What can hang from each mark:
F: G K
K: F H Q X
U: J
W: Y
Q: J K
A: E
G: F
J: E Q U
D: C L
R: X
L: D
X: K R
C: D
H: D K
E: A J Y
Y: E W

(in the rows, 128 means zero)
Known rows, with every way that one mark hangs from another:
(J U): [117 144 131 139 141 136  97 181 121 133 110 126 155 124 115 119 138 111
 115 130 154 198 121 127 111 110 110 136 136 111 132 155 107 107 159 133
 144  88 198 136 123 112 116 160]
(C (D L)): [106 135 173 141 141 148 114 159 126 115 121 134 165 139 108 150 118  99
 120 131 159 181  94 131 152  90 106 146  98 103 119 136 131  91 176  91
 151 105 226 136 148  87 125 150]
(E A (J (Q K)) (Y W)): [156 137  78 165  80 161 117 178  88 159 126 143 142  85 158  81 161  93
  96 160  96 174 156 157 120  95  86 130  97  83 145 138 122  77 149  86
 171  95 199 133 120 189  69 108]
(K H X): [127 160 150 125 146 127 133 183 111  96 108 166 151 104 141 146 142 139
 110 118 159 209 118 126 105 111 151 137 111  85  93 138 103 127 155 116
 174 122 163 143 130 132  90 185]
(A (E J Y)): [127 139 115 133 110 158  98 160 117 134 144 128 154 105 139 119 143 100
 104 148 121 177 127 165 110 108 101 129 106  96 132 151 110  93 147 111
 151  72 208 115 129 167  76 127]
(U (J Q)): [135 144 132 126 120 137 111 168 112 138 126 138 153 121 127 103 123 120
  97 105 133 178 126 121  97 109 108 136 127 119 132 147  86  95 166 106
 125  94 195 164 116 149  66 146]
(A E): [109 130 130 112 122 147  96 165 134 124 129 120 155 125 124 126 138 109
 120 130 139 179 118 150 110 104 118 134 108 106 120 138 104 113 160 126
 141  86 206 124 121 138  90 155]
(W (Y (E A (J (Q K) U)))): [122 127  92 155 125 152 120 173 119 144 134 124 137 103 126  92 143 107
 109 135 142 163 150 154 103 103  96 128 103  85 138 136 110  96 159 107
 153  86 216 134 108 148  90 131]
(X (K F)): [125 169 140 120 130 128 124 199 115  95 113 144 163 140 148 142 131 124
 109 105 152 188 105 121 120 115 133 150 142  97 101 135  80 125 173 122
 149  90 184 165 120  97  93 177]
(E (J (Q (K X)) U) Y): [161 150 110 163 107 143 110 174  97 153 121 151 149  78 146 103 150 124
  85 142 121 196 135 142 104 113 100 135 128  95 147 159  95  85 153 102
 155  78 190 139 131 184  69 117]
(X (K F H) R): [131 187 157 143 139 130 145 209 112  91 124 162 167 125 145 169 118 125
 103 119 163 207 118 113 121 125 153 132 148  82  78 155  77 150 154 127
 172 102 162 172 127 112  90 198]
(Y (E A (J Q)) W): [121 132  79 156  90 159 113 194 101 140 131 144 142 114 152  88 137 111
 119 163 123 185 145 154 106 115  95 122  93  86 154 135 125 105 149  93
 170 103 212 134 104 165  93 145]
(Q (J E)): [120 147 123 147 138 132 107 171 133 136 120 130 136 141 141 124 138  83
 126 127 162 195 130 113 113  88  91 160 118 107 125 141  96  86 184 114
 135  85 193 152 120 155  92 133]
(E J): [126 165 122 143 114 149 117 182 109 127 122 144 161 113 142 129 135 104
 107 131 148 194 113 135 122 110  93 127 133  89 114 152 120  92 161 115
 143  85 188 146 125 137  86 150]
(H D (K X)): [134 145 162 128 132 110 123 175 104  96 114 178 176 123 123 158 115 142
 112  94 166 223 114 132 109  84 130 166 136 120  93 126  87 109 170 110
 151 126 185 138 118 147 100 169]
(R (X (K (H (D L)) Q))): [139 179 158 157 146 113 129 189  91  91 125 163 161 125 146 165 114 145
 118 105 175 218 109 135 121 141 138 148 136 100 107 146  82 122 154 107
 144 111 165 154 109 120 105 186]
(X (K (H (D C L)) Q) R): [149 173 165 164 154 131 134 173 105 105 131 171 163 113 134 181 103 127
 110 125 171 231 127 130 132 136 142 136 147  94  82 161  87 147 158 105
 167 103 162 168 125 118 109 185]
(K F (H D) (Q J) (X R)): [163 184 170 162 139 105 164 171 112 108 112 216 148 116 164 164 137 146
  83  97 189 249 159 104  81 118 146 166 126  72  81 108  73 117 168 108
 176 111 146 171 148 155  70 186]
(A (E (J (Q K) U) Y)): [143 129 109 144 106 152  96 167 116 153 138 130 147  92 133 108 142 118
  95 151 112 182 130 160  98 116  98 128 116 106 149 151  99 100 154 118
 147  65 204 124 129 183  68 120]
(F G): [ 93 159 135  92 121 157 124 163 127 107 119 133 156 140 129 133 142  90
 120  89 158 191 106 140 110 100 113 140 115  91 112 143  94  87 171 127
 151 124 192 163 116 119  83 182]
(J E U): [124 141 125 150 157 139  82 188 129 121 131 110 147 120 115 111 137 112
 121 149 144 195 116 125  97  98 109 140 121 123 149 154 102 107 167 139
 143  91 187 146 117 134 114 135]
(K (X R)): [118 161 155 113 138 132 124 172 123 106 108 155 181 105 142 149 144 125
 125 108 167 217 131 105 116  92 160 143 122  80  90 146  92 116 148 109
 162 124 177 140 114 144 105 177]
(C D): [106 144 160 134 136 146 109 162 133 104 118 140 159 130 110 135 124 102
 119 124 165 185 100 134 154  86  98 152 104  94 113 138 121  90 181 101
 149 105 208 132 141  98 112 147]
(E A (J Q U) (Y W)): [155 137  80 174  94 161 111 176  89 166 132 141 144  83 151  73 155  94
  95 172  95 189 158 159 110 112  84 125  98  93 173 151 130  81 132  98
 169  94 200 134 120 181  88 106]
(G (F K)): [ 80 162 119  94 133 139 124 168 111 120 101 104 147 139 144 132 141 115
 118  84 149 191 111 138 130 100 126 151 142  83  90 137  77  96 170 131
 152 117 201 172 122 112  87 183]
(A (E Y)): [116 126 125 119 120 153  91 153 125 128 137 118 152 119 128 116 145 100
 111 137 129 172 130 162 113  99 118 139  96 105 127 144 101  99 150 113
 150  82 217 112 125 151  88 139]
(F G (K (H D) Q (X R))): [112 175 142 105 144 134 153 147 127  95 112 166 142  92 150 154 126 133
  97  83 169 244 122 135 105 118 152 152 130  74  89 134  61 108 160 125
 167 154 160 183 112 156  52 210]
(W Y): [103 139 121 122 145 155 117 152 125 120 127 116 151 126 123 111 140  92
 114 108 165 167 137 155 120  89 118 137 107  92 122 138 112  90 152 117
 144 104 223 139 105 103 108 151]
(Q J): [114 150 126 139 127 129 118 166 127 145 105 141 143 143 142 128 139  83
 122 114 170 198 133 116 124  96  92 157 129  98 112 142 100  87 179 110
 135  84 201 144 124 140  94 151]
(H (K F Q)): [138 157 138 120 129 108 141 188  96 100 100 158 145 144 151 140 137 129
  87  98 153 202 119 139  99  99 125 154 142 114  87 120  60 108 160 117
 138  97 178 152 119 129  94 181]
(Q (J (E Y) U)): [131 143 115 164 146 132  96 169 126 149 125 126 132 129 135 111 142  82
 117 145 152 199 142 119 104  94  87 159 122 113 147 154  94  83 173 116
 143  75 199 140 126 164  99 118]
(W (Y (E A (J U)))): [113 132  96 152 133 156 118 169 120 137 139 121 143 110 125  97 142  97
 113 139 147 167 148 156 106 104  97 127 101  84 137 140 120  92 150 109
 156  88 218 128 108 136 103 134]
(F G (K X)): [ 86 161 130  71 134 142 136 155 135 102 103 135 151 106 152 136 139 118
 114  81 152 217 105 127 114  98 150 151 128  79 103 135  66  96 165 127
 153 149 189 174 105 145  59 200]
(L D): [117 153 137 135 139 142 105 165 118 117 103 143 169 128 101 133 119 102
 132 115 151 180 106 133 149 104 100 127 114  92 121 145 125  88 171 116
 135 103 213 150 141 111 104 159]
(R X): [110 168 152 132 130 125 114 187 104 104 118 141 170 131 140 139 132 125
 128 102 176 200 113 129 126 111 130 144 125  93 109 148  91  99 151 114
 136 118 188 138 107 127 105 179]
(G (F (K H Q (X R)))): [100 176 126 103 147 129 142 166 103 110  99 129 141 117 156 146 144 135
 109  85 155 216 125 135 117 113 148 150 143  71  77 135  63 111 159 126
 167 125 170 176 123 130  83 194]
(Y E W): [ 97 134 100 133 113 156 101 183 109 118 125 129 147 138 139 106 129 109
 129 147 153 181 138 152 111 105 119 129 102  94 139 140 112 109 152 100
 169 108 231 123 103 129 114 169]
(D C): [115 133 163 117 134 148 100 156 116 133 118 140 159 135 122 137 128 101
 125 122 158 198 117 141 146  96 110 131 125  94  92 155 116 111 175 103
 153 108 215 147 141 110 113 166]
(W (Y (E J))): [107 139 105 142 133 159 119 162 120 125 140 124 146 118 130 107 134 100
 113 126 160 166 138 160 110 103 104 128 103  83 130 144 112  92 151 106
 150  91 225 132 107 129  99 144]

Rows:
[134 167 162 126 117 128 146 199 118 101 109 175 163 113 132 164 142 139
 100  91 167 202 124 106  96  88 145 145 139  72  66 115  77 114 193 122
 187 121 168 161 145 143  56 192] : (Q (K (F G) (H D) (X R)))
[137 142 165 149 117 130 127 196 108 126 110 158 151 136 119 155 131 129
  97 113 158 179 116 122 116  91 117 139 138  92  73 116 102 114 202 114
 173  96 201 155 162 112  73 179] : (Q (K F (H (D C L))))
[163 159 153 172 158 108 140 157 105 128 108 193 136 107 145 158 130 142
  97 118 174 248 145 121  84 131 125 161 122 101 115 122  98 113 168 101
 165 101 159 151 140 150  97 164] : (K (H (D L)) (Q (J U)) X)
[147 134 110 143 121 149  97 169 107 137 147 124 143 109 135  80 133 105
 101 136 105 168 144 131  90  93 105 140  98 123 157 143  91  84 158  97
 141  99 194 157 111 179  67 112] : (U (J (E A (Y W)) Q))
[148 161 101 148 139 127 115 173 109 112 119 140 134 121 163 126 140 102
 116 130 141 204 140 136 120 117 111 160 130 103 124 140  79 108 167  99
 148  81 171 150 101 143 101 137] : (X (K (Q (J (E A (Y W))))))
[131 160 101 149 105 168 108 166  89 131 136 140 156 105 156 108 142  86
  99 154 129 186 140 162 124 101  97 127 114  85 141 161 124  73 137  94
 169  93 215 123 121 154  91 129] : (E J (Y W))
[114 134 104 149 134 156 118 163 120 136 139 126 142 112 127  98 132 111
 107 129 155 172 140 161 101 112 104 128 104  91 147 147 108  96 149 112
 146  89 222 140 106 135  97 140] : (W (Y (E (J Q U))))
[108 160 141 120 148 127 135 173 123 108 101 147 148  90 147 144 128 136
 105 117 159 221 120 119 126 107 163 140 133  81  83 146  81 129 147 122
 163 133 179 156 117 145  73 200] : (F (K H (X R)))
[140 130 124 153 143 136  86 183 130 137 129 121 139 111 121  90 133 136
 110 140 132 198 116 131  88 111 111 145 105 136 176 151  87 116 164 139
 130  98 182 173 111 154  94 131] : (J E Q U)
[133 186 150 135 135 110 129 197  97  87 116 156 165 132 162 150 130 143
 115  93 172 211 114 126 118 131 142 155 142  91 104 137  65 114 155 112
 136 106 165 157 105 121  98 187] : (R (X (K F Q)))
[138 192 139 134 139 125 148 185 120 110 117 164 159 129 161 162 129 110
 104  99 169 230 137 105 105 129 135 151 162  83  96 149  51 122 164 122
 154  90 157 183 114 132  89 183] : (X (K (F G) (Q (J U))) R)
[140 129  98 142 102 161  94 168 110 153 139 129 147  91 139 104 140 114
  97 160 110 184 137 167  98 115 101 124 115 105 160 150 105 101 147 116
 156  74 213 120 123 182  74 121] : (A (E (J (Q K) U) (Y W)))
[117 162 178 134 123 145 152 185 112 103 132 172 156 157 126 157 121 119
  90  94 163 193 103 135  90 114 122 142 107  93 102 115 108 105 177 131
 179 126 195 185 160  93  69 203] : (K (F G) (H (D L)))
[131 137 112 141 117 157  92 163 116 142 144 126 153  99 132 116 141 103
 102 157 120 185 129 161 103 115  99 126 115 101 144 156 111  96 145 119
 151  67 207 113 131 168  83 124] : (A (E (J U) Y))
[139 131 112 135  99 155 100 162 116 145 139 132 148  97 140 111 144 114
  97 143 115 176 128 163 106 109 101 130 107 100 137 145  98  97 156 111
 146  72 205 126 128 183  61 123] : (A (E (J (Q K)) Y))
[102 166 119 102 139 141 145 152 124 103 108 139 119 112 149 133 132 114
  93  91 155 215 112 153 111 125 128 143 129  83  99 138  65 102 164 132
 152 133 173 182 111 134  52 205] : (F G (K H Q))
[139 197 150 134 141 131 158 193 110  85 124 170 154 123 156 171 125 124
  95 103 166 221 124 123 107 137 151 137 148  78  80 148  58 140 155 126
 171 106 144 186 120 119  80 204] : (X (K (F G) H Q) R)
[157 152 190 131 135 106 139 165  97 102 116 204 176 125 139 173 114 151
  96  90 175 248 132 129 107  89 140 165 147 103  68 120  70 119 172  98
 161 127 179 159 140 149 100 181] : (H (D C) (K F Q (X R)))
[137 123 119 144 123 140 100 180 130 128 128 122 139 116 134  86 146 119
 118 135 118 180 123 134 103  91 108 149  76 118 150 129  98 107 169 119
 135 111 177 175 109 164  81 127] : (J (E A) Q)
[142 142 127 129 114 134 110 176 112 143 119 137 151 114 125 107 127 124
  96 104 133 172 128 116  98 103 106 137 139 118 121 140  79  95 180 105
 126  86 193 159 118 157  56 143] : (U (J (Q K)))
[142 134 129 143 115 124 110 196 120 152  97 140 145 115 122 103 143 145
  93 113 140 189 122 119  95 112 115 143 137 116 138 132  77 115 180 134
 139  86 193 167 129 137  77 158] : (J (Q (K F)) U)
[ 87 161 127  95 135 149 141 164 128 104 112 132 131 117 140 136 127 106
 102  95 152 203  99 146 118 114 129 136 128  84 100 145  78 104 166 137
 158 140 188 179 117 129  52 208] : (F G (K H))
[102 166 122  76 139 135 140 143 130 101  97 142 139 102 163 134 144 124
 105  77 156 229 117 134 106 110 148 156 129  79 102 128  55  93 163 120
 147 141 176 177 100 150  59 197] : (F G (K Q X))
[117 137  78 163 102 159 106 200 100 141 132 136 145 113 143  95 138 103
 124 176 127 189 148 149 103 115  91 117 110  86 153 143 132 105 148 100
 177  93 212 120 110 156 109 144] : (Y (E A (J U)) W)
[130 168 191 111 131 135 153 179 114  89 126 201 163 129 139 163 131 144
  96  85 169 223 114 125  89 108 146 148 112  73  85 114  96 117 180 121
 194 146 173 181 163 121  65 205] : (K (F G) (H (D C)) X)
[132 138 121 158 154 145  77 176 121 126 139 108 142 112 118 100 143 103
 112 158 133 187 129 138  99  93 110 145 108 121 157 160  98  93 156 127
 152  88 197 134 121 147 110 119] : (J (E Y) U)
[113 169 136 100 143 133 148 146 125  95 109 163 132  97 152 145 130 136
  96  80 163 237 115 143 103 119 144 157 125  81  98 126  65 104 168 125
 162 149 165 181 113 148  49 205] : (F G (K (H D) Q X))
[127 133 102 160  98 142 115 191 112 141 127 145 143 114 140  97 142 118
 115 146 127 181 131 140 108 117  89 131  95  89 131 138 112 105 162  97
 151  86 195 141 118 168  79 144] : (Y (E A (J Q)))
[127 144 168 154 137 141 114 169 112 117 129 166 149 128 109 146 112 119
 110 123 169 203 116 149 129 111 106 135 115  98  95 145 126 119 177 117
 168 114 193 151 149 109  94 177] : (K (H (D C)))
[160 137  95 168  86 149 119 177  96 158 124 144 142  85 149  87 165  98
  93 148  99 172 146 148 122  97  82 136  99  84 129 138 113  77 158  89
 159  83 187 137 130 191  59 106] : (E A (J (Q K)) Y)
[145 137 132 140 125 123 110 188 121 149  96 146 154  93 124 115 144 151
 105 118 145 208 129 111  98 111 131 141 139 110 133 145  76 124 170 126
 145  98 180 157 118 160  86 156] : (J (Q (K (X R))) U)
[144 153 178 120 132 108 155 167  94  96 115 190 172 143 144 174 120 146
  92  76 161 230 113 130  81  97 142 169 130 118  95 100  70 101 171 104
 155 129 185 168 132 135  94 186] : (H (D L) (K (F G) Q X))
[153 147  91 166  99 159 106 177  89 158 126 143 145  85 149  93 143 111
  87 157 117 191 144 157 108 113  93 125 127  98 165 160 107  83 147 103
 163  85 209 135 122 176  79 118] : (E (J (Q K) U) (Y W))
[145 152 140 125 113 130 122 182 112 136 119 150 162 108 134 117 130 134
  92  99 135 183 134 101  90  99 127 138 141 107 112 136  70 101 174 105
 138  95 185 166 122 165  53 153] : (U (J (Q (K F (X R)))))
[149 142 102 166 104 142 118 192 109 160 119 146 150  92 137  94 150 112
 104 150 113 198 131 132 109 121  79 125 117  97 146 143 126 100 156 119
 145  85 173 155 122 164  82 128] : (E A (J Q U))
[107 168 112 115 143 134 146 153 128 123 104 143 111 113 152 132 131 106
  93  97 160 225 120 142 105 129 114 149 140  88 110 141  62  98 170 133
 149 120 173 182 115 147  52 196] : (F G (K H (Q (J U))))
[121 190 157 129 134 120 139 207  98  81 126 160 164 135 154 159 123 138
 116  93 172 206 101 128 114 133 144 143 138  86 101 145  71 120 157 123
 154 121 164 165 114 118  85 201] : (R (X (K (F G) H)))
[125 131  77 164  96 157 108 197 101 148 131 141 140 109 146  85 136 115
 119 171 121 190 147 152  99 121  92 119 102  92 167 142 125 110 147 100
 171  97 211 132 106 166 100 142] : (Y (E A (J Q U)) W)
[129 177 153 129 131 132 140 198 114  83 127 167 156 140 139 157 117 128
 101  96 160 200 100 133 109 127 128 149 136  94 100 133  85 128 180 131
 169 109 171 180 132  99  74 193] : (X (K (F G) (H D)))
[148 149  96 163 105 163 105 169  90 154 134 144 149  91 151  88 139 107
  89 158 118 197 142 163 107 120  95 125 115 101 176 166 115  83 132 104
 160  90 211 140 119 167  87 120] : (E (J Q U) (Y W))
[125 146 118 159 147 129  99 178 133 147 119 128 134 133 132 119 137  88
 123 138 159 204 133 110 103  97  86 156 131 115 141 150  96  93 181 124
 136  77 192 148 123 155 101 129] : (Q (J E U))
[142 141 134 125 116 124 121 192 122 141  95 151 149 107 131 110 149 153
  96 101 141 201 121 113  84 111 129 147 135 108 138 127  68 115 179 133
 147 103 182 173 126 149  70 165] : (J (Q (K (F G) X)) U)
[145 177 132 148 142 124 152 182 117 115 119 170 109 140 160 133 146 112
  78 109 162 216 135 129  67 130 104 152 123  92 119 119  67 100 178 134
 162  92 151 188 144 138  62 176] : (K (F G) H (Q (J E U)))
[126 131 104 146 129 156  89 175 114 117 141 109 142 118 138  92 154  83
 123 159 118 171 142 146 114  73 110 146  77 103 142 137 115  85 154 105
 166 109 201 133 112 156 103 116] : (J (E A (Y W)))
[141 148 119 159 128 116 112 206 129 151 104 133 130 134 137 126 150 104
 108 129 155 187 137  92  93  80  89 160 155 103 113 122  74  93 212 126
 147  62 188 153 141 162  72 132] : (Q (J E U) (K F))
[113 126 115 117 115 161  91 154 119 127 139 117 152 118 134 112 142  97
 114 145 126 174 137 170 111  98 121 135  95 104 139 143 107  99 144 111
 159  91 227 109 119 150  94 139] : (A (E (Y W)))
[153 180 148 135 140 106 149 173 118 124  96 183 156 116 173 145 157 134
  93  99 176 243 161  88  80 110 148 165 140  77  98 117  59 107 159 110
 157  94 160 162 130 156  91 172] : (K F (Q (J U)) (X R))
[135 149 126 137 138 147  92 168 112 121 148 118 150 118 126 105 129  97
 104 131 126 169 131 125  96  89 106 141 118 118 132 153  90  79 164 102
 140  87 197 143 120 159  75 120] : (U (J (E Y)))
[ 95 169 118  90 141 128 132 159 107 113  94 119 144 124 158 134 149 133
 113  77 151 209 122 135 119 105 140 159 142  77  87 127  64  98 166 123
 154 120 182 172 117 126  87 183] : (G (F (K Q X)))
[138 135 130 139 111 131 120 184 117 134 100 145 136 114 129 114 138 138
 100 110 145 180 116 135 113 108 117 139 117 107 114 134  85 118 179 119
 143 101 184 165 123 143  65 166] : (J (Q (K H)))
[128 150 109 128 151 112 121 158 128 130  95 137 128  92 162 118 147 126
 107 118 148 230 141 115 112 103 132 166 132  93 113 126  68 102 165 113
 138 108 176 155 105 170  78 158] : (F (K (Q (J (E A) U)) X))
[154 131 104 146 115 145  98 178 107 141 140 122 139 103 132  83 138 109
  99 136 104 163 146 126  90  85 103 139 110 119 145 138  85  84 172  96
 144  93 192 153 113 188  58 109] : (U (J (E A (Y W)) (Q K)))
